Every row comes from one small tree of marks. The marks that hang from a mark follow it in brackets, in alphabetical order. Every link used is in the known rows. Which tree was each row made from?
Known rows
veli[zako[buvi zibu[gagi lefil[lusi]]]]: [-22 -19  93  51   9  25   7 -15  20  -2  17  22   5  42  26 -29  11 -22
 -43  -6  15 -35  12 -44 -16   4 -42  11  93  14  25  19]
gagi[zibu[lefil zako[buvi]]]: [ 15 -30  60  37  -3  23   9 -29  17 -30  16 -36   4  65  12 -47 -18 -78
  12  11   5 -52 -17 -39 -19  -5   7  48  84  10  22   0]
lusi[lefil[dudito]]: [ 13  14  45  24   3  22  22 -23  -5  -9 -20  -6  -1  37   0  12  15 -19
  -2  10   2  17  -9  42 -15  -2 -21  21  65 -29  62  -6]
buvi[gagi zako]: [  0  25  36  46   7  -4  31 -13  33  -5 -43  15  42  20 -18  -7  -3 -65
 -33  20  27  -8 -11  10  39   0  -1  35   2 -52  63 -50]
dudito[fave[buzig genub]]: [-16   2 -14  39  55  15   2 -76  31 -11  15  12 -18  40 -11  16   4 -66
 -18  18  57  11 -16  34  24 -44  10  -6  19 -40  79  13]
zako[zibu]: [-21 -19  72  22  -2  20   7 -15  11   3  -8  -5  25  41  26  27  -3 -46
 -18  25  23 -26  10   2  13  -3 -16  10  54 -19  30 -17]
zibu[gagi lefil[dudito] zako]: [ 37 -32  34  67   5   8  26 -36 -21 -48  -8  -4  12  47 -20 -56  24  -3
 -25   7   5   5 -23 -38  28   2  14  26  83 -13  27 -26]
lefil[lusi]: [ -6 -26  69   3  29   5   8 -33  25   3  -7  20  -4   6  12 -15  20 -57
 -29  -2  41  -3 -27   6   4   4 -18   6  26 -23  48 -14]
buvi[gagi[zibu[lefil[dudito lusi]]] zako]: [ -6  -4  65  47 -19  -8   6 -20  49 -17 -47   9  31  39  -7 -33  -3 -63
 -50  13  14  -9 -35  20  14  25   3  42  35 -37  44 -49]
ruza[lusi[lefil[dudito[fave]]]]: [ -2 -18  29  39  36  15  19 -37 -15 -16 -16   2   4  38  15 -11  11 -58
 -15  20  14  19 -12  22 -22  -9 -23  20  69 -35  54  17]
penum[lusi[lefil[dudito zibu]]]: [ 29  -8  85  24   1  33  32 -39  -6  -3  -2  21   3  20  23  -1  -6 -37
 -12   8  22   4  -5  50  11  15 -29  36  64  -6  61  -3]
gagi[zibu[lefil[dudito[fave]]]]: [ -6 -47  51  54  -7  17   3 -43  23 -22  -1 -13  -5  55  24 -23   6 -50
 -24   9  13 -12 -34   8 -15   6  17  36  70  -1  22 -14]
buzig[fave[genub]]: [ 20  -4   3  31  51  23   0 -41  17  -9  -5   4   9  25  -3  49 -11 -69
 -54  13  42  -4   1   8  15 -18   0  -2  30 -55  53  -8]
penum[lusi[lefil[zibu[zako]]]]: [ 24 -12  78  13   4  24  40 -32 -14  -1   8  14   6  23  28 -10 -23 -52
   7   3  30 -18  -1  28  25   5 -24  36  58   3  56   7]
zako[buvi[gagi[zibu[lefil[lusi]]]]]: [  3   4  84  27  -8  21  19 -27  59 -13 -11  -3   2  35   0 -41   8 -81
 -23  -3  14 -36  -4 -20 -22  24 -14  36  51 -25  37  -9]
lusi[lefil[dudito zibu[gagi]]]: [  0   0  62  44  -5  15  45 -26  13 -15 -17  19   6  23   2  11  23  -3
  -2   1  22  22 -14  57 -11  -4 -10  30  89 -21  59  17]
zibu[gagi lefil]: [-10  -7  32  72   3  10  33 -36   8 -25   6  27   3  31  14 -22  21 -17
 -37 -10  29   1  -3 -33  21  16   8  49  54 -17  36 -14]
veli[zako]: [  1 -23  42  39  29  19  13 -14   3   2  10   8  15  43  16 -11   9 -32
 -30   5  26 -24 -13 -17  -8 -27 -19  10  53  -6  49   1]
lusi[lefil[dudito zibu]]: [  4  -4  63  29  13  22  34 -24  16 -10 -19   9  10  35   4  22  14 -22
   1   8  14   9 -19  57 -23  -8 -13  28  84 -19  59   8]
veli[zako[zibu]]: [-17 -30  67  36   8  22   2  -2   2   9   5   4  27  55  30   9  -1 -27
 -33  14  19 -35   5 -10  -2 -20 -30  -1  71   0  32   2]
zako[buvi zibu]: [ -7   5  91  24   9  39  13 -21  25  -4   4 -14  14  32  14   9  -3 -68
  -3  27  15 -42  25 -19  -8  -1 -29  20  66 -13  33  -3]
mimu[genub]: [  5 -25  53  18  39  27   8 -14  16  -8 -15  -4   0  29  16  18   8 -69
   0   6  40 -25   6  28  24  -9  -5  46  23 -40  62 -13]
buzig[fave]: [ 18 -30  27  32  41  24  14 -21  13  -3 -15  12  19   8  12  37  -4 -74
 -39  28  32 -11 -12   2  17  -7   2   6  34 -48  32 -20]
lefil[zibu]: [ -7 -34  62  34  35  20  36 -28  38  -7  -3  19  26  23  16  14  11 -57
 -13  10  46 -23 -23  13   0 -23   6  33  57 -14  49  -1]
buvi[zako]: [ -4   8  36  41  34   8  19 -27   9  -8 -13  12  25   9  -2   3 -10 -64
 -14  27  33  -6 -17   3  27 -23  -1  43  16 -25  64 -34]
lusi[lefil[zibu]]: [-17   4  56  25  13  17  43 -17  20   0  -7  17   9  33  22  29   2 -42
  12  -3  28 -10  -6  42 -15 -12 -13  38  69 -11  57  20]
buvi[gagi zako[zibu[lefil[lusi]]]]: [-28   6  73  43  -4  -8  11  -7  38  -1 -48  26  44  35   6  -1  -8 -61
 -55  14  16 -21  -2   2  40  27 -16  28  28 -36  34 -52]
lefil[dudito lusi]: [ 21 -34  76  11  26  10  -3 -40  22 -10 -24  11  -1  10 -11 -24  36 -32
 -43  10  22  20 -43  25  -4   4 -19  -4  46 -31  49 -30]
zibu[gagi lefil zako[buvi]]: [ 27  -6  43  63  17  17  40 -35  -5 -41  16  -5   1  37 -13 -63   9 -37
  -2   0  13 -23   2 -70  18  -2   3  42  78  -1  31  -1]
buvi[gagi zako[zibu[lefil[dudito lusi]]]]: [-11   2  79  46  -5  -5   5 -10  35  -9 -57  21  45  38  -3  -6   1 -48
 -61  20   6  -8 -10  12  33  28 -19  22  38 -39  33 -62]

Write each row's tree
[-11  11  62  57  -8   1  11  -7  30 -13 -54  11  53  48  -5   2  -5 -47
 -54  28   0 -12  -1   6  37  20 -10  32  41 -42  36 -63]
buvi[gagi zako[zibu[lefil[dudito]]]]
[ -1  -9  53  40  30  18  42 -25   0 -24   1   8  21  35  12 -25  -4 -67
  10  11  27 -10   0  -7 -23 -17 -23  42  97 -23  60  47]
ruza[lusi[lefil[zibu[gagi zako[buvi]]]]]
[ 41 -17  83  17   2  28  33 -37 -18 -10  -2   8   6  27  15 -15 -11 -38
  -2  11  18  -3 -11  39  20   5 -25  29  69  -1  56  -3]
penum[lusi[lefil[dudito zibu[zako]]]]
[-14   8  47  58 -22  -4  18 -15  44 -13 -36   5  36  47   1 -20 -18 -75
 -35  13  17 -24 -18   5  21  14  11  56  28 -36  45 -43]
buvi[gagi[zibu[lefil]] zako]
[ 39 -56  64  32  35  19  28 -31  13 -29 -18 -10  35  37 -18 -16  18 -33
  -8  27  21 -10 -45  19   4 -37  11  11  85 -13  41 -15]
lefil[dudito zibu[zako]]
[ -6 -21  54  37  26  13  41 -35  13  -5 -17  11  -5  25  11  19  19 -29
  -1   3  24  17 -24  68 -14 -17  -7  15  74  -8  49  16]
lusi[lefil[dudito[fave] zibu]]
[ 12  -2  81  17   2  29  39 -34  -1   6   6  26   2  17  37   4 -17 -51
  -5  -1  33 -11   4  36  17  13 -27  44  52  -2  61   8]
penum[lusi[lefil[zibu]]]
[ 17 -34  66  28 -29  -3  10 -20  34 -23 -37 -16  23  65  -9 -53   9 -53
 -37   2   4 -21 -32   0   3  23   4  15  61 -28  23 -33]
buvi[gagi[zibu[lefil[dudito lusi] zako]]]
[ 41 -27  69  48  21  10  21 -42   2 -45  -3   3  -7  24 -28 -84  31 -20
 -25  -4   6   0 -24 -46   7  13 -10  19  90  -3  29 -12]
zibu[gagi lefil[dudito lusi] zako[buvi]]
[ 48 -13  47  67  16  22  31 -39  -9 -51   3 -11   4  40 -29 -68  23 -18
 -13  11  -3  -5 -11 -54  10   2   2  32  93  -7  30 -14]
zibu[gagi lefil[dudito] zako[buvi]]
[-30 -31  88  26   9  12  -5 -20  20  -2  -7  14  13  46  39   9   5 -45
 -43   4  16 -27   0 -15   9  22 -23  17  65  -5  15 -23]
zako[zibu[lefil[lusi]]]
[-18  -2  60  70   1   8  10 -23   6 -19 -21  17  33  27   6   4  -3 -27
 -38  27  16   2  -5   0  34   6  -7  41  58 -15  41 -40]
buvi[zako[zibu[gagi lefil[dudito]]]]
[  5  -4  65  40  -1  28  18 -11  37  -1   2  -7  15  53   3 -36   4 -56
 -24   5  15 -43  -1 -22 -27 -12 -25  18  64 -13  46  11]
veli[zako[buvi[gagi[zibu]]]]
[ 39 -14  83  29 -11  23  41 -38 -19 -13   0  16   5  19  12 -24  -6 -22
  -3   5  26   7  -7  41  27  13 -21  31  72  -4  57   3]
penum[lusi[lefil[dudito zibu[gagi zako]]]]
[  2   9  62  33   6  13  59 -18   9 -14   1   5   4  25   0  -7   2 -34
  31  -4  28 -13   0  20  -7 -19 -13  34  86  -2  56  38]
lusi[lefil[zibu[gagi zako[buvi]]]]
[  0 -56  87  20  23 -10  40 -32  31 -13  -5  30  15   1  -1 -38  20 -37
 -15 -12  60  -7 -42  10  21 -17   2   5  66  -2  39  14]
lefil[lusi zibu[gagi zako]]
[ -6 -48  54  25  64  10  -1 -78  63 -16 -10  35  -9  20 -16   2  34 -44
 -42   8  57  26 -61  71   0 -32   1 -21  61 -27  70  13]
lefil[dudito[fave[buzig genub]] lusi zibu]
[-12 -59  68  39  -1   8  -5 -47  31 -16  -4  -2 -15  41  26 -34  13 -54
 -36  -2  20  -5 -45  16 -18  13   6  24  68   0  18 -11]
gagi[zibu[lefil[dudito[fave] lusi]]]
[ 11 -57  97  17  37  12  14 -39  47 -10 -24  28  15   6   0 -11  38 -36
 -42   5  37   8 -57  43 -14  -6  -9   3  70 -18  45 -13]
lefil[dudito lusi zibu]
[  1  -3  35  32  15  14  30 -35  -8  -4 -16  -3 -17  27   3   9  18 -23
  -3   8  10  26 -12  51  -9  -8 -15  10  54 -19  52   3]
lusi[lefil[dudito[fave]]]
[ 11 -87  81  37  36 -13  36 -53  24 -22 -19  25  -2  -7 -13 -49  44 -20
 -27  -4  54  25 -64  41  23 -21   8 -22  73   2  27  10]
lefil[dudito[fave] lusi zibu[gagi zako]]
[  5 -28  62  58   9   3  14 -44  16 -29 -12  34  -7  19  -1 -43  43  -2
 -60 -12  22  25 -28 -10  11  30  -4  26  65 -21  34 -23]
zibu[gagi lefil[dudito lusi]]
[ 26 -45  83  24  -1  19  -6 -35  22 -33   0 -29  -5  54  -1 -61   0 -63
  -7  11   0 -33 -37 -21 -29   6  -3  30  94   8  19  -8]
gagi[zibu[lefil[dudito lusi] zako[buvi]]]
[  4 -27  47  44   9   1  53 -34  -2 -18 -14   5  -3  23  -5  -9  19  -9
  12   1  27  22 -25  54   7 -21  -2   6  85  -4  45  26]
lusi[lefil[dudito[fave] zibu[gagi zako]]]
[ 25  -4  86  33 -15  26  40 -41  -6  -9  -1  28   1  10  20  -8   0 -21
 -14   2  31  15  -3  49  20  19 -24  38  67 -10  60   2]
penum[lusi[lefil[dudito zibu[gagi]]]]
[-10  -5  79  51   7  30  11  -1  27  -1  -2   4  27  68  19 -16   4 -41
 -44   6  -3 -52  23 -43 -16   4 -38  15  82  -2  25  -2]
veli[zako[buvi[gagi] zibu[lefil]]]
